What can hang from each mark
K591: K376 K405 K480
K252: K376 K405 K480
K768: K591
K376: K591
K405: K252 K591
K207: K252
K480: K157
K157: K480

Every row comes from one small tree of marks. The marks that hang from a mark follow it in brackets, in the order of their numbers. Every link used is in the known rows. Which tree was each row made from?
Known rows
K405[K252]: [-0.24  5.60  2.00 -1.92 -1.24 -1.56 -0.48  2.67 -0.61  3.51 -1.78 -2.26
 -1.31 -0.02 -3.60  0.80 -1.33  2.85 -0.01 -0.42 -1.38]
K376[K591[K405 K480[K157]]]: [-2.57 -0.56  4.78 -8.19  2.64 -2.48 -1.93  0.25  1.74 -4.51 -3.66  4.92
  4.19  1.91 -1.74  1.80 -2.45  4.81  0.90  0.25 -2.86]
K405[K591[K376]]: [-2.13  2.46  4.23 -1.96  1.48  0.61 -1.28 -0.78 -1.02 -4.72 -3.20 -0.32
 -2.41  1.27  0.46 -0.20 -4.11  4.07 -0.05 -4.17 -1.43]
K768[K591[K405[K252] K480[K157]]]: [-2.04  3.12  4.18 -6.28  1.43 -2.49 -3.91  2.67  1.49 -0.21 -1.21  5.67
 -1.15  2.60 -5.38 -2.67 -6.29  3.66  0.64 -0.32 -3.06]
K405[K252[K376 K480]]: [-0.47  4.81  1.53 -0.53  1.69 -1.44 -0.65  5.53 -2.07  4.24 -2.14 -3.88
 -0.58 -0.09 -4.04  4.79 -1.45  0.15 -0.39 -1.00 -4.19]
K376[K591[K405[K252] K480[K157]]]: [-1.99  1.22  4.28 -8.74  1.53 -3.44 -2.34  1.11  1.56 -3.08 -3.46  4.45
  3.25  1.30 -2.58  1.84 -2.06  5.13  0.41  0.52 -2.61]
K252[K376 K405[K591] K480[K157]]: [-2.78  3.31  3.56 -1.81  9.16  2.91 -1.29  4.91 -4.30 -0.14 -4.64 -5.46
 -2.38  3.02 -2.36  7.60 -1.75  0.03  0.58 -1.68 -8.60]
K405[K252[K376] K591]: [-0.64  5.11  5.91 -3.80  2.29  1.06 -1.65  2.10 -1.03  1.19 -4.32 -2.36
 -2.86 -0.16 -1.02  4.12 -2.00  3.57 -1.72 -1.06 -3.27]
K207[K252[K376]]: [-4.54  3.27  1.98 -2.61  1.42  1.35  1.89  3.32  1.41  1.01 -3.98 -5.67
  2.63  1.15  0.53  1.67 -1.04  0.91 -0.80  0.60  0.24]
K157[K480]: [-2.63  3.10  2.26 -2.67  3.63  0.70  0.21  2.29  1.16  0.74 -1.34 -1.27
 -1.60  4.28 -1.71  3.45 -3.57  1.84  0.05  1.53 -3.67]
K768[K591[K376 K480[K157]]]: [-3.13  1.90  2.42 -3.38  2.61 -2.25 -3.62  3.09  0.88 -3.21 -0.92  3.71
 -0.56  2.01 -6.09 -4.98 -6.38  0.95  0.77 -2.49 -2.35]
K591[K376 K405 K480[K157]]: [-5.00 -1.20  5.72 -7.48  1.49 -6.04 -4.06 -0.90  1.32 -7.99 -4.27  4.59
 -0.25  3.07 -3.74 -4.36 -6.23  3.21 -2.43 -4.44 -3.09]
K252[K376 K405[K591] K480]: [-2.30  4.70  3.26  0.24  6.99  4.70 -0.99  4.36 -5.82  0.62 -4.58 -5.57
 -3.52  3.26 -1.42  7.96 -0.98  1.22  0.82 -0.88 -6.83]
K252[K376[K591]]: [-1.40 -0.29  4.59 -2.77  4.07  0.63 -0.91  2.15 -0.16 -0.91 -3.10 -1.40
  4.66  0.02 -1.38  4.67 -0.60  0.87  0.06  0.49 -3.27]
K207[K252[K376 K405]]: [-4.84  5.48  1.39 -2.28  1.95  3.04  1.43  3.56 -0.94  1.39 -4.48 -7.77
  0.32  2.39 -0.02  1.99  0.50  1.74 -0.63  1.95 -0.06]
K207[K252[K376[K591] K480]]: [-4.02  3.39 -0.82 -2.04  2.41  0.95  2.36  5.69  0.26  0.82 -3.00 -5.34
  4.36  1.19  0.78  4.91 -0.88  0.65  1.02  0.36 -0.83]
K480[K157]: [-2.28 -0.02  3.48 -3.90  4.18 -1.98 -0.10  1.79  1.91 -0.57 -2.40 -0.97
  2.04  0.86 -3.43  0.29 -3.28  0.40  0.84 -2.37 -4.25]
K768[K591[K480[K157]]]: [-2.39  2.48  3.44 -4.15  3.55 -0.18 -2.66  3.27  1.31 -0.41 -1.68  3.97
 -0.37  2.26 -5.73 -2.64 -5.49  1.35  1.70 -0.39 -3.09]
K207[K252]: [-4.17  4.57  0.18 -2.36 -0.59  0.98  2.62  2.52  1.54  1.10 -3.09 -4.66
  1.72  1.57  0.65  0.02 -1.49  2.51  0.61  0.27  1.72]
K591[K405[K252]]: [-1.08  2.98  4.13 -4.06 -2.13 -2.62 -1.49 -0.03 -0.07  0.74 -1.61  1.44
 -0.74  1.67 -1.54  0.53 -3.19  5.44 -0.58 -1.18 -1.69]
K405[K252 K591[K376 K480[K157]]]: [-2.45  5.26  4.51 -6.41  1.69 -2.73 -3.12  1.52 -0.12 -3.42 -5.18  0.45
 -4.29  0.62 -3.35 -1.02 -4.08  4.00 -2.10 -3.34 -2.75]
K591[K376 K405[K252] K480]: [-3.54  2.68  4.62 -6.02 -2.35 -5.79 -4.38 -0.36 -0.50 -5.20 -3.82  3.64
 -2.51  2.40 -3.96 -3.99 -4.83  4.98 -3.13 -2.98 -1.03]
K252[K376 K405 K480[K157]]: [-2.86  2.68  2.02 -0.54  8.08  1.44 -0.87  5.98 -4.25  1.43 -3.53 -6.17
 -0.62  2.82 -4.31  6.64 -0.93 -1.65  0.77 -1.02 -8.22]

Which tree is each row?
[-0.92  4.57  3.78 -3.69  4.71 -0.37 -1.31  4.58 -1.26  1.51 -3.92 -2.68
 -2.31  0.12 -2.09  6.20 -3.01  1.78 -0.57 -2.67 -5.93]
K405[K252[K376 K480[K157]] K591]
[-5.40  7.07  1.02 -3.53  0.59  2.81  1.03  1.98 -1.11 -1.62 -5.05 -5.53
 -2.51  3.36  0.56 -0.54 -0.96  4.27 -0.16  0.37  1.21]
K207[K252[K405[K591[K376 K480]]]]
[-5.05  7.39  1.48 -3.86  1.07  3.84  1.57  2.10 -0.92 -0.23 -5.43 -5.40
 -2.34  3.45  0.72  0.72 -0.59  4.52  0.26  1.44  0.94]
K207[K252[K405[K591[K480]]]]
[-0.57  5.81  2.08 -3.39  2.86 -0.73 -0.53  3.92 -1.21  1.46 -3.09 -1.67
 -3.27  0.48 -1.93  4.50 -3.32  3.36  0.75 -2.98 -4.63]
K405[K252[K480[K157]] K591]
[-2.94  2.36  5.18 -4.71  6.49  2.14 -2.31  2.92 -2.68 -1.61 -5.35 -3.05
  1.06  2.17 -3.53  4.55  1.09  1.51 -0.37  2.45 -5.03]
K252[K376[K591[K480[K157]]] K405]
[-0.69  1.56  1.65 -5.33  0.77 -3.15 -1.04  2.08  0.46 -1.35 -0.91  2.32
  4.04  0.89 -1.02  3.66 -1.88  4.95  1.98 -0.59 -2.65]
K376[K591[K405[K252[K480[K157]]]]]
[-0.45  1.98  2.58 -5.11 -0.90 -2.17 -1.16  0.66  0.27 -1.38 -1.08  2.47
  3.58  0.73 -0.49  2.72 -1.31  5.87  1.43  0.28 -1.08]
K376[K591[K405[K252]]]
[-0.53  5.06 -0.09 -1.76  1.20 -3.08 -0.13  5.38 -0.84  3.80 -1.30 -2.66
 -0.79  0.23 -4.66  2.87 -2.28  1.02  0.88 -2.01 -4.08]
K405[K252[K480[K157]]]
[-1.84 -1.12  1.76 -2.51  7.54 -1.43 -0.36  5.93 -0.66 -0.54 -2.36 -1.98
  5.36  0.42 -2.73  7.55 -2.02 -1.80  1.66 -1.81 -7.22]
K252[K376[K591] K480[K157]]
[-4.77  6.20 -2.28 -1.91  2.44  1.30  2.58  5.34 -1.10  1.71 -3.02 -7.07
 -0.14  3.17 -0.83  2.35 -0.95  1.47  1.83 -0.02 -1.40]
K207[K252[K405 K480[K157]]]
[-1.00  5.93  3.06 -2.81 -0.69 -1.42 -1.94  1.08 -1.35 -1.64 -2.83 -1.49
 -4.00  0.13 -1.18 -0.05 -3.26  4.70 -1.12 -3.50 -1.03]
K405[K252 K591[K376]]
[-5.04  5.00 -0.55 -2.09  4.42  1.61  1.80  6.15 -1.23  1.73 -3.88 -8.20
  0.94  2.66 -1.05  4.11 -0.67 -0.11  0.47  0.35 -2.70]
K207[K252[K376 K405 K480[K157]]]
[-1.48  1.71  3.90 -4.16  0.95 -3.43 -1.71  2.46 -0.33  0.92 -1.93  0.36
  0.40  1.56 -2.24  3.24 -3.69  3.05 -0.84 -2.04 -4.52]
K591[K405[K252[K376 K480[K157]]]]
[-1.52 -0.33  2.51 -1.70  4.56 -0.38 -0.71  4.26 -1.88 -0.70 -2.10 -0.40
  4.36  1.26 -0.95  7.67 -2.09  0.84  1.29 -1.19 -5.61]
K252[K376[K591[K405]] K480]
[-2.12  6.20  4.51 -4.93  0.17 -1.45 -2.96  0.94 -1.17 -2.90 -5.06  0.31
 -5.18  0.74 -2.71 -0.81 -3.51  4.79 -2.05 -2.75 -1.44]
K405[K252 K591[K376 K480]]
[-3.67  1.78  5.76 -5.41  3.87 -0.61 -2.45 -0.31  0.18 -6.38 -5.58  1.60
 -2.62  1.89 -1.63 -1.04 -4.94  3.24 -1.11 -4.05 -3.09]
K405[K591[K376 K480[K157]]]
[-1.83  3.52  4.85 -4.99  0.83 -0.99 -4.12  2.57  0.35  0.28 -1.47  5.05
 -1.41  2.51 -4.74 -1.57 -5.61  3.71  0.05  0.42 -2.55]
K768[K591[K405[K252[K376]] K480]]
[-4.66  3.01  1.96 -4.63  1.90  1.08  1.43  3.53  1.75 -0.58 -4.66 -3.98
  4.15  1.16  0.35  2.34 -0.49  1.70 -0.52  1.74  0.42]
K207[K252[K376[K591[K480]]]]
[-3.50  3.54  7.43 -4.49  7.26  4.03 -2.57  1.51 -3.08 -1.79 -6.89 -3.55
 -3.34  3.02 -2.45  4.11 -0.81  2.05 -1.61  0.75 -5.82]
K252[K376 K405[K591[K480[K157]]]]
[-2.40 -0.83  6.56 -5.45  3.77 -0.23 -2.21  1.15  0.14 -2.71 -4.43  1.55
  3.95  1.22 -1.52  3.95 -1.59  2.33 -1.00  0.83 -3.77]
K252[K376[K591[K405 K480]]]
[-4.82  2.71 -0.11 -2.49  3.81 -0.05  2.30  6.00  1.24  1.24 -3.54 -6.09
  3.15  1.40 -0.52  3.72 -2.12 -0.92  0.17 -0.99 -2.37]
K207[K252[K376 K480[K157]]]
[-2.36  2.15  1.10 -2.00  8.36  1.00 -1.00  6.25 -3.87  0.08 -3.05 -4.87
  2.04  2.27 -3.55  8.08  0.22 -0.66  1.91  0.07 -7.75]
K252[K376[K591] K405 K480[K157]]
[-0.60  3.32  1.01 -2.93  3.44 -2.77 -0.99  6.29 -0.82  2.83 -1.86 -2.85
  2.20 -0.61 -4.20  5.64 -1.20  0.12  0.31 -0.95 -5.15]
K405[K252[K376[K591] K480[K157]]]
[-5.45  6.07  3.16 -4.10  3.09  4.09  0.83  2.82 -1.04 -0.30 -6.31 -6.45
 -1.34  2.99  0.60  2.41 -0.26  2.95 -1.16  1.81 -0.51]
K207[K252[K376 K405[K591[K480]]]]
[-2.21  0.57  4.61 -6.76  0.97 -1.18 -1.78 -0.22  0.61 -4.02 -3.61  4.84
  3.28  2.06 -1.12  1.93 -2.04  5.64  1.02  0.81 -1.76]
K376[K591[K405 K480]]
[-2.19  2.35  4.64 -4.43  1.00 -0.06 -3.44  1.33  0.60 -1.16 -1.30  6.14
 -1.15  3.38 -3.81 -2.50 -6.13  4.13  1.12 -0.12 -2.14]
K768[K591[K405 K480]]
[-4.24  2.91  1.28 -3.62  1.49  1.10  1.82  3.56  1.60 -0.04 -3.71 -4.87
  4.66  0.79  1.08  2.69 -0.29  1.62  0.00  1.38  0.61]
K207[K252[K376[K591]]]
[-4.73  5.99 -0.69 -0.65  2.83  2.84  2.02  5.76 -2.27  2.29 -3.77 -8.22
  0.14  2.86 -0.37  4.30  0.02  0.76  0.46  0.92 -1.50]
K207[K252[K376 K405 K480]]
